Each row was made from one small tree. The marks that hang from a mark follow it in brackets, in the order of their numbers. Every link used is in the known rows. Write each row's tree.
(in the rows, 128 means zero)
Known rows:
j126(j684): [128  79 149 134  90 103 128 123  95 125 116 133 157 168 144  89 158 125
  86 108 151 120 157 100 138 140 120 127 131  75 152 107 127 142 141 148
 108 107 154 164 167 102 151 100 110 130 117  86 100 136 102 153 113 117
 142 166 138 108]
j594(j649(j465)): [147  99 148 138  96 127 129 121 105 126 113 122 164 165 122 105 179 127
  88 118 146 107 138  96 126 131 110 139 129  87 157  95 137 118 159 132
 111 108 140 137 132 125 159 122  89 140 134  67  92 127 131 164 144 111
 131 179 148 101]
j649(j304(j672(j570) j684)): [174  75 148 160 119 100 119 142  67 127 115 141 184 173 134  58 215 159
  78 102 172 118 140  86 135 149 108 153 134 103 159  87 127 119 169 157
 128 136 163 171 149  84 134 100  68 112 146  90  89 118 140 154 110 144
 133 148 130 103]
j672(j570(j548(j332 j465(j649(j594) j684)))): [161  59 141 142  94  89  97  93 101 101 110 129 158 173 168  86 211 121
  92 134 170 172  77 128 138 129 138 147 145  73 184  91 117 141 119 202
 141 142 151 167 144 100 172 121 112 120 133  88 109 160 177 206 112 167
 133 198 170 139]
j672(j570(j548)): [168  58 121 125  96 104 120 119 107 121 110 120 164 181 159  90 185 142
  78 104 144 128 134  95 137 125 124 137 115  76 148 105 141 139 152 147
 128 125 166 157 155  97 146 103 105 118 117 105  93 146 122 154 122 147
 138 158 124 117]
j548(j465(j649(j594))): [146  84 153 141  96  97 105 117 104 127 128 121 142 162 150  89 191 114
  90 124 164 154 115 127 113 145 116 133 141  86 169 105 120 141 121 168
 125 109 137 164 141 106 144 110 124 135 135  75 109 144 137 197 127 140
 133 182 167 107]
j465(j649(j304(j684(j189)) j594)): [162  73 178 153  98  97 110 109  87 131 120 121 160 174 136  73 210 131
  94  96 171 145 104 138 129 148 113 138 137 109 172  92 124 145 142 176
 130 117 145 160 161 103 140 114  86 138 143  89 116 118 142 171 108 136
 149 174 157 103]
j570(j548(j332 j465(j684(j189 j310)))): [104  78 139 175 114  87 116  86 116 105 109 108 176 183 162  98 175 123
 110 111 158 174 100 127 143 122 163 140 148 118 167  85 121 162 140 202
 140 118 163 160 161 107 193 114 139 122  85  80 140 138 150 182 119 164
 166 215 134  80]
j61(j594(j649(j47(j732) j465(j684(j189))))): [132  81 158 150  96 109 110 104 101 118  89 119 178 181 129 109 188 127
 106 123 154 111 124 126  95 126 100 138 119 115 154  98 140 139 155 142
 117 139 125 147 131 123 195 137  75 158 146  64 119 123 150 169 165 136
 124 216 167 110]
j304(j649 j672): [136  99 136 150 137 117 129 133  83 131 108 115 178 170 140  80 177 146
  92 103 163 122 160  66 122 146 102 147 137  92 167  96 137 147 146 148
 132 108 156 160 135  93 134 118 100 113 128  86 103 124 143 153 111 119
 130 170 130  99]
j126(j548(j332 j465) j684(j189 j310)): [ 67  83 145 186  99  60 124  89  99 100 113 110 170 164 163  78 161 123
 118 108 171 152 143 116 150 171 167 113 147  98 185 103 104 155 134 196
 123  85 180 166 180  89 169  93 152 131  73  70 129 118 105 187 103 150
 164 200 115  88]
j304(j649 j672(j465 j570(j548(j332)))): [156  68 111 138 125 118 141 118  80 115 107 113 190 185 164  76 193 159
  99 104 173 134 127  60 127 143 122 165 132  77 181  87 132 138 157 162
 154 134 177 166 119  86 135 112  93  95 123  86  81 123 171 164 103 146
 140 161 117 129]
j304(j649 j672(j465 j570) j684(j189)): [141  72 125 156 127 113 131 131  64 140 102 141 199 203 166  57 206 163
 100  87 169 121 143  56 123 147 107 142 118 106 169  77 141 125 170 164
 143 123 159 194 139  88 116  96  99  89 129  91  76 115 178 153  90 136
 138 156 107 114]
j548(j332 j465(j684)): [119  91 144 168  97  99 118 113 104 101 115 138 171 169 141  94 166 107
 101 133 168 163 122 119 144 126 131 153 145  84 166 105 114 141 124 175
 119 122 153 166 139 110 183 111 123 117 107  79 122 147 145 191 123 143
 128 198 165  99]
j332(j548): [132  77 132 131 107  99 126 121 104 132 119 111 161 168 140  85 153 117
 109 118 152 130 160  90 133 129 121 144 124  85 136 111 143 141 155 152
 113 120 146 162 152 110 138 111 121 120 105  93 111 143 122 159 136 121
 136 173 144  90]
j241(j649(j47(j732) j465(j684(j310)))): [120  66 146 141 101 121 122 123 109 106 106 130 155 161 128 108 184 127
 103 115 150 109 140 115 109 158 112 141 156  99 142  98 114 131 143 173
  87 137 119 154 167 132 160 132  86 149 141  81  99 152 154 151 152 151
 130 209 158 106]
j548(j332 j465(j649(j304) j684(j189 j310))): [106  67 160 182  98  87 100  85 108 101 111 116 156 176 142  85 181 108
 114 120 170 174  76 155 144 152 133 143 160 124 180  93 105 145 134 201
 136 104 148 160 161 112 191 119 125 132 119  76 140 138 161 190 122 161
 157 208 166  83]
j594(j649(j47(j732) j304(j672(j570)))): [162  68 136 146  97 115  94 136  65 117 101 117 168 168 112  82 217 159
  82 134 159 104 132  97 111 163  94 158 117 109 156 103 128 107 165 132
 122 128 150 155 128  98 162 127  60 148 164  75  94 141 153 159 150 133
 120 165 138 115]
j332(j548(j465(j649(j47 j304(j684))))): [143  72 144 152 128  94  92 111 103 126 109 116 153 158 133  76 219 120
 111 106 169 131 109 125 123 163 126 147 150  96 146  95 135 131 146 181
 114 136 123 170 137 106 139 117  89 142 131  81 123 129 144 168 137 152
 141 172 156 108]
j485(j61(j594(j649(j47(j732) j304)))): [131  89 125 138  85 107 118 124  93 119 110 110 159 164 119  91 196 141
  87 136 144 100 140 129  84 150  79 166 114 100 146 104 155 131 137 127
 117 104 153 119 121  89 164 138  67 164 145  63  99 122 115 158 189 141
 118 174 162 107]
j732(j594(j649(j304(j672) j465))): [171  86 163 155 109 119 115 129  77 132 115 104 165 161 101  88 201 158
  75 115 166  95 129  93 120 164  91 173 145  97 182  69 113 124 170 129
 126 128 147 140 122 125 153 136  60 136 151  58 114 116 135 174 132 104
 144 185 150 107]
j684(j189 j465): [117  78 139 164  90  98 123 120  97 129 105 115 172 183 137  93 158 116
 111  96 152 145 138 111 148 145 138 119 130 115 139 111 130 153 154 154
 129 112 164 161 175 125 173 109 133 119 106  87 115 136 128 159 113 126
 139 188 144  72]
j485(j61(j594)): [123  92 124 137  92 100 145 124 105 128 118 117 163 176 155  80 164 126
  83 115 143 113 163 113 105 123  93 145 114  89 140 112 163 151 137 138
 125  99 164 141 144  79 143 113 112 128 117  79  93 124 100 165 148 138
 123 164 155  96]
j548(j332): [127  89 140 158  98 105 138 125 101 107 114 124 175 170 135  87 154 115
  98 117 162 139 147 102 139 130 130 146 134  77 166 113 127 145 138 148
 121 110 159 157 146  98 158 106 111 123 110  74 114 139 119 174 130 127
 128 178 154  89]
j594(j649(j47 j304(j684(j310)) j465)): [152  92 162 151 120 116 122 127 103 125 123 118 177 167 122  96 220 141
 102  92 171  93 113 108 115 169 120 151 141 117 158  90 132 113 170 157
 109 130 117 127 141 109 153 126  53 157 152  64 100 107 132 146 160 147
 147 173 140  95]
j304(j649(j47 j594)): [155  84 153 133 117 113 127 124  98 127 116 121 166 177 143  93 190 128
 101 104 188 119 152  89 109 161 112 149 125  87 162 113 133 156 126 160
 124 120 129 141 135  95 132 123  94 131 148  92 102 131 136 162 135 142
 121 190 155 103]
j594(j649(j304 j465)): [168  94 164 146  95 132 120 121 100 123 122 118 163 160 104 103 194 131
  87 111 153 110 125 111 129 151 100 152 133  92 161  94 128 110 154 132
 114 112 142 123 131 125 164 131  69 146 148  69 103 115 123 167 151 117
 143 180 153 100]
j672(j570): [160  63 132 133  87 108 130 137 100 118 116 136 165 184 150  82 173 132
  84 120 156 127 149  96 133 136 111 131 113  82 147 110 137 131 155 142
 117 119 157 165 157  98 136  93 108 120 126  98  85 142 125 167 126 141
 124 161 143 102]
j649(j304(j672(j570) j684(j310))): [159  68 143 158 123  88 124 139  73 126 121 135 183 176 142  60 207 163
  86  90 175 120 135  82 126 161 112 145 143 120 155  85 127 130 175 168
 133 127 150 169 163  79 136  96  75 114 142  85  86 118 142 147 118 164
 145 155 123  91]
j548(j332 j465(j649(j47) j684(j189 j310))): [ 87  63 150 178 106  90 102  88 122  98 101 117 164 189 162  88 185 102
 117 123 171 162  92 143 132 147 151 127 150 125 173  99 114 149 129 201
 131 119 133 175 162 112 185 118 128 139 118  75 135 145 173 189 122 163
 142 212 161  87]
j332(j548(j465(j649))): [123  77 124 137 112  97 104 105 116 129 116 106 143 159 145  85 168 112
 110 125 144 154 127 112 131 135 126 132 138  86 151 100 136 136 141 169
 115 113 138 178 146 115 144 107 137 129 106  79 118 149 142 181 131 127
 144 179 158 101]
j649(j304 j465(j684(j189)) j594): [173  73 198 157  88 111 119 106  94 134 115 121 161 176 121  94 198 122
 103  97 180 130 120 141 124 151 108 164 135 121 165  95 110 141 141 174
 122 147 136 137 156 133 171 133  74 131 159  93 130 117 142 183 124 134
 147 222 178 101]
j570(j548(j465(j649 j684(j189)))): [126  66 143 153 104 102  87  85 121 120 100 109 148 181 162  93 194 120
 100 109 134 163  85 139 148 111 130 129 143 102 168  86 135 148 136 184
 134 124 154 178 152 122 178 123 132 135 108  93 127 146 156 178 107 144
 155 195 148 118]

Which tree is each row?
[127  79 150 177 129  91 120 132  80 128 115 117 190 163 124  74 208 145
 106  78 187 115 128  98 126 181 132 145 159 145 146  92 122 146 167 175
 128 149 139 152 163  98 157 119  74 130 146  71 112 113 138 132 125 160
 138 164 131  75]	j649(j47 j304(j672 j684(j310 j465)))
[138  74 130 154  87  97 102 141  59 117 117 124 170 158 100  82 194 154
  94 111 157 130 103  96 132 157 102 153 156  86 165  76 120 136 163 137
 116 122 143 167 140 118 175 118  80 136 121  71 111 131 138 151 138 125
 136 176 149 108]	j47(j732(j594(j649(j304(j684(j465))))))
[109  69 150 147 115  77  94  79 113 130 116  99 151 178 166  86 176 107
 128 124 168 170 107 127 116 138 136 132 143 124 154  88 121 158 136 213
 129 121 121 173 174 117 164 119 151 123 115  90 129 152 170 193 123 152
 159 220 171  90]	j332(j548(j465(j649(j594) j684(j189 j310))))
[101  61 134 155  84  98 101 118  98 117  84 111 155 175 135  86 183 115
 119 112 153 142 116 135 123 153 121 113 135 117 145 114 124 153 142 155
 120 123 145 182 166 129 180 123 116 146 131  83 120 149 148 165 134 131
 133 188 160  97]	j684(j189 j465(j649(j47(j732))))
[126 101 123 131  94 113 130 126  99 123  98 112 171 165 126  94 193 136
  89 136 143  89 153 119  74 141  84 153 112  90 139 102 156 128 142 127
 110 115 138 126 116  98 165 135  72 159 143  53  96 121 120 175 192 131
 122 192 171 112]	j485(j61(j594(j649(j47(j732) j465))))
[108  77 138 162 110  94 103  96 108 127 107 117 160 184 149  90 162 109
 115 123 154 155 135 118 139 127 137 140 128 114 142  96 132 145 143 182
 119 126 143 175 156 127 168 112 144 112  94  93 136 144 154 180 120 134
 145 212 157  86]	j332(j548(j465(j684(j189))))
[172  56 165 156 108 115 108 129  72 118  97 122 159 160 104  85 214 155
  92 115 187  93 131 116 106 175  86 182 150 105 174  88  97 142 154 148
 118 173 129 162 130 129 168 146  41 144 171  76 135 132 151 171 142 128
 131 213 171 124]	j649(j47(j732(j594)) j304(j672) j465(j684))
[132  63 133 143 107  93  88 116 100 123 107  98 136 146 120  83 202 121
 117 127 161 145 115 134 105 170 112 152 142  95 146 110 122 131 137 167
 114 127 129 171 129 117 159 132  94 154 132  76 130 147 145 181 160 134
 144 194 167 105]	j332(j548(j465(j649(j47(j732) j304))))
[111  69 144 155  90  95 100  96 109 100 119 129 138 160 150  78 184 109
 109 116 149 151 115 122 147 137 113 124 149  85 183 103 121 127 118 175
 109 114 143 171 152 116 154 110 135 138 118  89 105 143 139 187 108 145
 130 172 153 140]	j126(j548(j465(j649 j684)))
[161  75 198 166 116 101 122 107  84 135 114 109 178 176 129  89 203 140
 108  94 191 124 125 121 115 165 110 163 147 149 169  83 105 144 153 190
 136 148 138 140 164 122 172 137  75 125 164  81 124 115 157 177 118 143
 153 221 159  86]	j649(j304(j672) j465(j684(j189 j310)) j594)
[163  83 192 175 121 122 121 125  69 142 118 122 191 162 112  83 231 154
  84  87 171 117 138 117 116 167 119 157 150 113 170  63 113 130 159 180
 121 138 158 147 157 115 144 137  68 127 150  62 120  96 159 171 107 127
 151 190 147  93]	j241(j649(j304(j672 j684(j189)) j465 j594))
[100  63 122 133 118  84  87 101 109 109 100 111 141 160 151  87 179 115
 132 132 158 148 112 121 110 149 119 136 150 112 143 102 125 145 135 193
 109 135 104 182 154 121 164 120 124 149 123  87 118 172 165 170 151 157
 137 209 164 108]	j332(j548(j465(j649(j47(j732)) j684(j310))))
[114  81 151 193 115  78 109 104 101 114 113 118 171 169 144  73 202 130
 108 102 170 168  80 138 140 156 146 135 163 116 182  83 115 148 142 195
 137  96 156 172 158  95 170 107 116 129 108  65 134 118 149 182 117 162
 166 186 146  73]	j548(j332 j465(j649(j304(j684(j189 j310)))))
[156 104 158 149 160  98 141 138  78 143 115 125 197 166 151  76 213 165
  99  76 192 115 154  66 101 157 115 154 158 108 174  79 130 149 155 188
 139 129 125 151 139  85 130 113  79 115 151  72  99 106 158 158 117 137
 148 196 132  96]	j304(j649(j465 j594) j672 j684(j310))
[ 93  59 139 154 124  89  88  80 125 120 102 105 154 187 166  87 177 101
 131 123 163 149 105 134 120 146 143 120 139 137 145  94 131 144 148 203
 121 133 115 174 172 123 166 120 141 137 111  94 130 155 168 178 130 158
 148 212 158  91]	j332(j548(j465(j649(j47) j684(j189 j310))))
[125  72 113 155 125  98 120 144  72 117  96 132 174 172 135  86 197 155
 109  97 181 121 131  79 117 166 112 147 159  88 163  91 132 171 147 154
 118 133 128 180 143 104 151 116  91 126 123  89 116 140 145 143 130 139
 123 194 148 104]	j304(j649(j47(j732(j594))) j684(j465))
[111  79 131 158  97  99  96 110  98  86  93 134 151 162 138  85 186 107
 109 142 170 157 100 136 124 139 123 145 148  82 172 109 111 139 117 173
 112 128 136 182 130 110 188 124 106 151 133  71 127 161 170 195 140 147
 123 207 177 120]	j548(j332 j465(j649(j47(j732)) j684))
[167  35 119 113  93 118 114 110 112 118 108 121 146 191 167  76 206 133
  95 106 151 114 102 106 121 149 115 138 109  82 156 109 136 122 157 153
 134 143 138 170 145 108 124 113  90 130 145  98  70 147 148 161 125 153
 134 142 139 139]	j672(j465(j649(j47)) j570(j548))
[124  69 131 138 113  96  97  95 112 120 111 119 144 164 149  83 165  99
 111 131 151 154 117 116 135 121 116 138 145  89 156  96 132 133 137 185
 113 132 129 177 153 120 156 115 133 127 113  93 115 156 158 180 123 134
 138 191 168 115]	j332(j548(j465(j649 j684)))
[165  70 128 143 130  98 115 132  79 128 105 131 194 173 158  64 213 166
  75  95 154 120 135  74 136 122 126 147 132  92 154  85 144 134 173 160
 135 143 170 182 150  78 135 102  84 109 121  90  89 131 143 145 101 145
 141 143 107 123]	j304(j672(j570(j548)) j684)
[139  68 137 138 107 107  92  95 120 116 109 119 143 169 156  98 193 122
  96 116 136 158  91 127 141 114 120 134 150  85 165  92 134 143 127 177
 126 128 142 170 146 118 167 120 124 136 116  87 118 149 148 171 113 146
 148 178 151 131]	j570(j548(j465(j649 j684)))
[163  30 128 113  85 123 107  93 114 110 102 131 144 198 169  82 206 121
 102 110 154 121  87 111 125 133 109 144 116  88 156 103 136 121 148 164
 127 159 126 169 153 121 142 115  90 129 153 108  71 160 169 154 118 159
 125 149 150 157]	j672(j465(j649(j47) j684) j570(j548))
[141  71 162 162 102 101 107 113  96 128 110 123 162 180 136  73 202 131
  99  91 154 144 104 130 140 136 114 135 139 102 166  91 129 140 147 161
 122 112 153 174 161 105 147 114  89 134 128  90 114 120 133 155 111 132
 151 164 151  97]	j465(j649(j304(j684(j189))))
[145  45 137 142  74 117 120 112  96 120 110 147 165 208 161  78 173 122
 105 111 157 130 120  99 132 130 110 138 105 104 153 102 129 121 156 157
 130 133 143 179 167 122 148  94 109 101 129 110  80 146 162 171 107 143
 129 172 143 117]	j672(j465(j684(j189)) j570)
[ 74  66 152 180  91  81  98  82 105  98  96 115 154 168 155  76 187 105
 117 116 172 141 123 138 141 170 158 108 141  88 193 108 104 143 121 187
 117 104 170 176 165 100 167 113 131 152 104  69 129 123 121 196 105 135
 148 188 141 123]	j126(j548(j332 j465(j649(j47))) j684(j189))
[133  83 122 132  83 107 111 132  79 115 114 120 154 169 115  91 167 149
  84 141 138 124 131  88 119 134  96 148 132  70 170  91 126 143 155 123
 116 106 144 168 132 112 156 117 104 142 113  72 104 153 131 167 143 109
 126 183 146 109]	j47(j732(j594(j649)))
[111  91 142 180 125  95 118 132  77 142  99 121 202 180 136  69 189 137
 102  87 163 132 140  93 144 143 137 127 142 128 148  83 130 151 167 165
 132 132 169 184 169 104 164 106 112 112 117  79 113 121 152 151  93 127
 142 170 124  77]	j304(j672 j684(j189 j465))
[113  93 123 156 134  90 135 133  97 124 115 130 187 169 154  87 176 140
 115  78 168 142 131  68 135 153 133 125 160 106 151  91 141 160 152 178
 127 108 136 159 167  97 150  98 121 109 110  94  93 123 139 128 117 160
 141 176 129  80]	j304(j649 j684(j310 j465))
[106  62 146 154 114 100  85  84 119 122  97 110 150 186 153  91 184  93
 124 124 156 147 112 133 130 136 135 133 133 119 147  96 129 140 139 192
 118 139 124 181 161 133 167 128 131 138 116  94 135 155 170 184 126 142
 140 202 164 107]	j332(j548(j465(j649(j47) j684(j189))))
